Each row comes from the steps of one path. Every step used is in the known rows, and no mark comes twice. Write the path behind each row, first mark first.
Known rows
deza gemo: [-0.22  1.37 -1.51  0.94 -0.40 -1.09 -0.06 -0.08  0.04  1.51 -0.13 -0.46
  0.50  1.12 -2.51 -0.80  0.01  0.30 -1.33  0.94 -0.71]
keso rimi: [ 1.91  1.27  1.72 -1.72 -0.18 -0.20 -0.81  0.63 -1.57 -1.19  0.72 -1.41
 -0.86 -1.00 -0.69  0.56  0.70  2.04 -0.63 -1.43  0.23]
deza gemo keso rimi vufa sezi: [-0.88  1.62 -0.40 -0.61 -1.04 -0.40  2.81  0.10  2.56 -0.57  0.04  0.71
  0.09  1.91 -0.82 -1.92 -1.87  1.70 -6.43  0.51  0.94]
sezi vufa gemo: [ 0.41 -0.03  0.04 -0.19  0.41  1.38 -2.21 -0.40 -0.92  1.25 -0.84 -0.21
  0.20  0.62  0.82  2.09  2.55 -2.17  2.76  1.04 -3.98]
keso rimi vufa sezi: [ 2.53  1.84  2.51 -1.74  1.05  1.45  1.67 -0.36  0.01 -2.67  1.76  0.45
 -2.54 -0.06  0.46  2.10 -0.22  0.13 -2.66 -0.67  1.30]
rimi kunaz: [-1.49  0.56  0.00  1.86 -1.54 -1.36 -1.53  1.12 -1.35  0.56  0.68 -1.99
 -1.30 -0.71 -1.48 -3.24  0.47  0.83  1.83 -1.18  0.20]
debug rimi vufa: [ 0.70  0.35  0.72  0.48  2.24  1.40 -0.11  1.04 -0.76 -1.27  1.71  2.59
 -0.46 -0.90  0.37  5.74 -0.09 -4.71  0.44  0.85  1.39]
keso sezi vufa gemo: [-2.13 -0.39 -0.81  2.13 -0.90  3.16 -0.69 -0.45 -1.61 -0.48  0.22 -1.33
 -0.70  1.58  0.50  4.33  0.17 -1.41  1.52  0.19 -3.36]
rimi vufa: [ 1.48  0.53  1.37  0.51  1.60  0.71  1.49  0.39 -0.32 -0.99  0.54  2.07
 -1.10  0.26  0.00  3.81  0.25 -1.52 -0.29  0.09  2.67]
gemo kunaz rimi vufa: [ 0.88 -2.37 -0.90  0.50 -1.69 -2.08  1.32  0.32  1.15  0.57  1.95 -1.93
 -1.33  0.23 -2.30  3.79 -0.67  0.53 -0.24  0.07  4.18]
sezi vufa gemo keso rimi kunaz: [-1.30  0.03  0.29 -1.30 -1.43  0.04 -1.92  0.79  0.42  0.86 -0.83 -0.38
  0.17  0.66  1.69 -2.12  1.14  0.34  0.41 -0.45 -3.00]
kunaz rimi vufa gemo keso sezi: [ 0.85 -1.20 -0.73  2.87 -2.29  0.38  2.75 -1.01  0.55  0.15  2.81  1.06
  0.61  1.50  3.18  5.20 -1.61 -0.02  0.39 -1.67  1.01]
kunaz sezi vufa: [-3.08 -1.31  1.50 -2.45  3.07  2.13 -0.15 -1.25 -0.80 -2.52 -1.82 -0.26
  1.13 -1.74 -0.60 -2.49  1.58 -0.13  2.20  2.67  0.31]
debug rimi kunaz sezi vufa gemo: [-1.89  0.11 -0.27 -0.41  1.83  0.76 -3.18  0.26 -0.91 -0.13  0.31  1.03
  0.67 -2.28  1.14 -2.76  0.29 -3.55  3.75  0.61 -2.40]
deza gemo keso rimi kunaz: [-2.04  1.35 -1.17 -0.27 -2.54 -2.51  0.40  1.36  1.47  1.05 -0.39 -0.71
  0.65  1.26 -1.49 -5.41 -1.40  3.17 -4.63 -0.79  0.58]
sezi vufa: [-2.48 -1.15  1.03 -0.82 -0.14  1.77 -1.11  0.46 -1.02 -0.92 -0.17 -2.22
 -0.65  0.09 -0.90  2.26  2.54 -1.00  1.53  2.07 -1.35]
sezi vufa gemo kunaz: [ 0.18 -0.99 -1.01 -0.68 -0.06  0.01 -2.31  0.32  0.16  1.90 -1.16 -1.21
 -0.37  0.55 -1.07  1.76  1.94 -1.79  1.56  1.35 -2.49]
gemo vufa sezi: [ 1.54  2.19  0.73  2.45  1.86  1.38  2.05  0.34 -1.35 -1.39  1.14 -0.10
 -2.45  0.21  0.57  3.03 -0.21 -1.85 -0.23  2.04 -1.95]
rimi kunaz sezi: [-2.40  0.32  0.55  0.49  1.04 -0.84 -0.91 -0.21 -1.20 -0.85 -0.67 -0.69
  0.09 -2.10 -1.04 -6.81 -0.13  1.28  2.45 -0.28  1.20]
kunaz rimi vufa gemo keso: [ 2.00 -0.94 -0.27  1.77 -1.65 -0.60  2.12 -0.92  0.74  0.97  2.44  1.70
  1.06  0.79  3.04  4.00 -0.55  0.00  0.76 -1.36  1.13]

Write each row's path
[ 0.46 -2.07 -0.74  0.88 -1.82 -1.15  2.16 -0.46  1.61 -0.29  2.56 -2.66
 -2.16  0.22 -2.43  3.76 -0.99  0.16 -1.09  0.88  3.14] -> gemo kunaz rimi vufa sezi
[ 2.85  0.43 -1.58  0.26  2.01 -1.37 -1.27 -1.24 -0.24  2.37 -2.42  0.86
  1.33 -1.00 -1.66 -1.82 -0.14 -0.42  1.43  0.23 -0.52] -> vufa gemo kunaz sezi
[-2.20 -0.88  0.60 -1.76  2.64  1.64 -0.02 -1.47 -0.09 -0.97 -2.84  1.38
  2.50 -1.00  0.98 -3.64  0.97 -0.08  1.48  2.06 -0.92] -> kunaz sezi vufa gemo keso
[ 3.52 -0.50 -2.29  1.77 -1.61 -2.31 -1.23 -0.74 -0.03  3.53  0.66 -1.14
  0.54  0.14 -0.74  2.07  0.14 -0.13  2.01 -1.07 -1.23] -> vufa gemo kunaz rimi
[-6.36 -1.89 -0.23  1.96 -2.37  2.40  2.06  0.80  0.07 -2.36 -0.77 -2.19
  0.35  1.32 -0.66  2.13 -0.87  1.32 -2.66  1.14  0.51] -> gemo keso sezi vufa
[ 2.31  0.37 -0.48 -0.44  3.71  0.43 -0.72 -0.01  0.28  0.15 -0.01  4.14
  0.62 -1.43  0.56  3.09 -0.90 -4.99  0.83  0.85  1.06] -> debug rimi vufa gemo kunaz sezi
[ 1.76  1.79 -0.49  0.82 -1.59 -1.58 -1.11  0.59 -0.11  1.97 -0.97  1.04
  1.32  0.00  1.68 -3.28 -0.52  1.74 -0.70 -2.67 -1.68] -> vufa gemo keso rimi kunaz
[-0.27  0.87 -1.47  3.69 -1.45  0.68  0.72 -0.37 -0.65  1.16 -1.17  0.77
  1.68  1.28  0.83  1.64 -1.32  0.24 -0.83 -1.06 -1.77] -> vufa gemo keso sezi
[-2.38 -2.08 -1.84  2.02 -2.59  1.58 -0.32 -0.52 -0.44  0.06  1.47 -2.88
 -0.93  1.67 -0.12  4.88 -0.56 -0.60  1.49  0.15 -2.04] -> keso sezi vufa gemo kunaz rimi
[-2.58 -2.30 -0.23 -2.42  1.68 -0.37 -0.35 -0.03  0.62 -0.95 -2.13 -2.05
 -0.07 -1.34 -3.74 -2.15  0.69  0.36  0.17  2.79  2.33] -> gemo kunaz sezi vufa
[ 0.35 -0.90 -2.50  0.22 -1.82 -3.06  1.27  0.12  2.24  2.28  1.37 -1.12
 -0.53  1.58 -2.90  0.93 -1.23  0.61 -2.47  0.68  2.32] -> deza gemo kunaz rimi vufa
[-4.07 -0.72  1.48 -2.35 -0.90 -0.44  0.25  1.31  0.80 -2.18 -1.22 -1.02
  0.65 -0.95  0.52 -6.43 -0.31  3.64 -2.30 -0.55  1.65] -> gemo keso rimi kunaz sezi vufa
[ 0.96 -1.01  0.73  1.88 -1.36  1.22  3.14 -1.59  0.42 -1.63  4.24 -0.95
 -1.33  0.28  1.20  5.01 -0.29 -0.44  0.62  0.20  1.39] -> kunaz rimi vufa sezi
[ 4.19  0.82 -0.65  0.72  1.53 -1.01  0.17  0.03  0.52  2.01 -0.49  3.06
 -0.69  0.90 -0.35  3.34 -0.29 -2.32 -0.31 -0.39  1.42] -> rimi vufa gemo kunaz
[-0.65  0.65  1.72 -0.58 -0.55  0.88  3.05  0.62  1.37 -2.68  0.25  0.49
 -0.46  0.41  0.45  0.22 -1.34  1.96 -5.10 -0.30  2.77] -> gemo keso rimi vufa sezi
[ 1.18  1.55 -0.09 -0.10  0.02 -1.15 -0.59 -0.27 -0.17  1.16 -1.68  1.73
  2.14 -0.67  1.83 -5.45 -0.77  2.10 -0.27 -2.22 -1.14] -> vufa gemo keso rimi kunaz sezi
[ 3.03  1.27  2.36 -2.39  1.11  0.26  0.62  0.84 -0.68 -1.63  1.10  1.29
 -1.50 -0.22  0.70  2.19  0.11  0.52 -1.74 -1.51  2.21] -> keso rimi vufa
[-3.71 -0.64  0.01 -0.33  0.45 -0.29 -1.14 -0.22  0.08  0.02 -1.76  0.19
  1.06 -0.95  0.76 -7.77  0.19  0.75  2.00  0.21 -0.53] -> rimi kunaz sezi vufa gemo keso
[ 2.54  1.65 -0.21  0.42 -0.64 -0.66 -0.30  0.11 -0.20  1.53 -1.37  1.23
  1.79  0.07  1.49 -0.70 -0.19  1.34 -1.15 -1.86 -1.67] -> vufa gemo keso rimi
[ 0.60  1.04  1.42 -3.21  0.80 -0.48 -2.56  0.19 -0.77 -0.54 -0.21 -0.20
 -0.46 -1.45  1.28 -6.21  0.59  1.65  1.67 -1.83 -1.46] -> keso rimi kunaz sezi vufa gemo
[-1.28 -0.47  1.23 -3.29  2.65  1.40 -0.31 -1.14  0.12 -1.33 -2.52  1.27
  2.33 -1.15  1.50 -4.15  0.79  0.78  0.62  1.16 -1.02] -> kunaz sezi vufa gemo keso rimi
[ 3.72  0.51 -0.26 -0.25  3.10 -0.59  0.63 -0.87  0.69  1.21 -1.52  3.83
  0.09  0.07  0.09  1.06 -0.62 -2.15  0.19  0.16  2.05] -> rimi vufa gemo kunaz sezi
[ 0.59  1.35  1.31 -1.30 -1.44 -1.61 -1.82  1.41 -1.25 -0.50  1.32 -2.00
 -1.73 -1.11 -0.30 -3.41  0.24  2.62  0.04 -2.73  0.21] -> keso rimi kunaz
[ 0.25 -1.93 -1.05 -0.42 -1.36 -0.27 -1.84 -0.28  0.46  2.11  0.33 -2.05
 -0.10  0.56 -0.24  2.60  1.78 -1.22  2.52  0.96 -2.40] -> sezi vufa gemo kunaz rimi
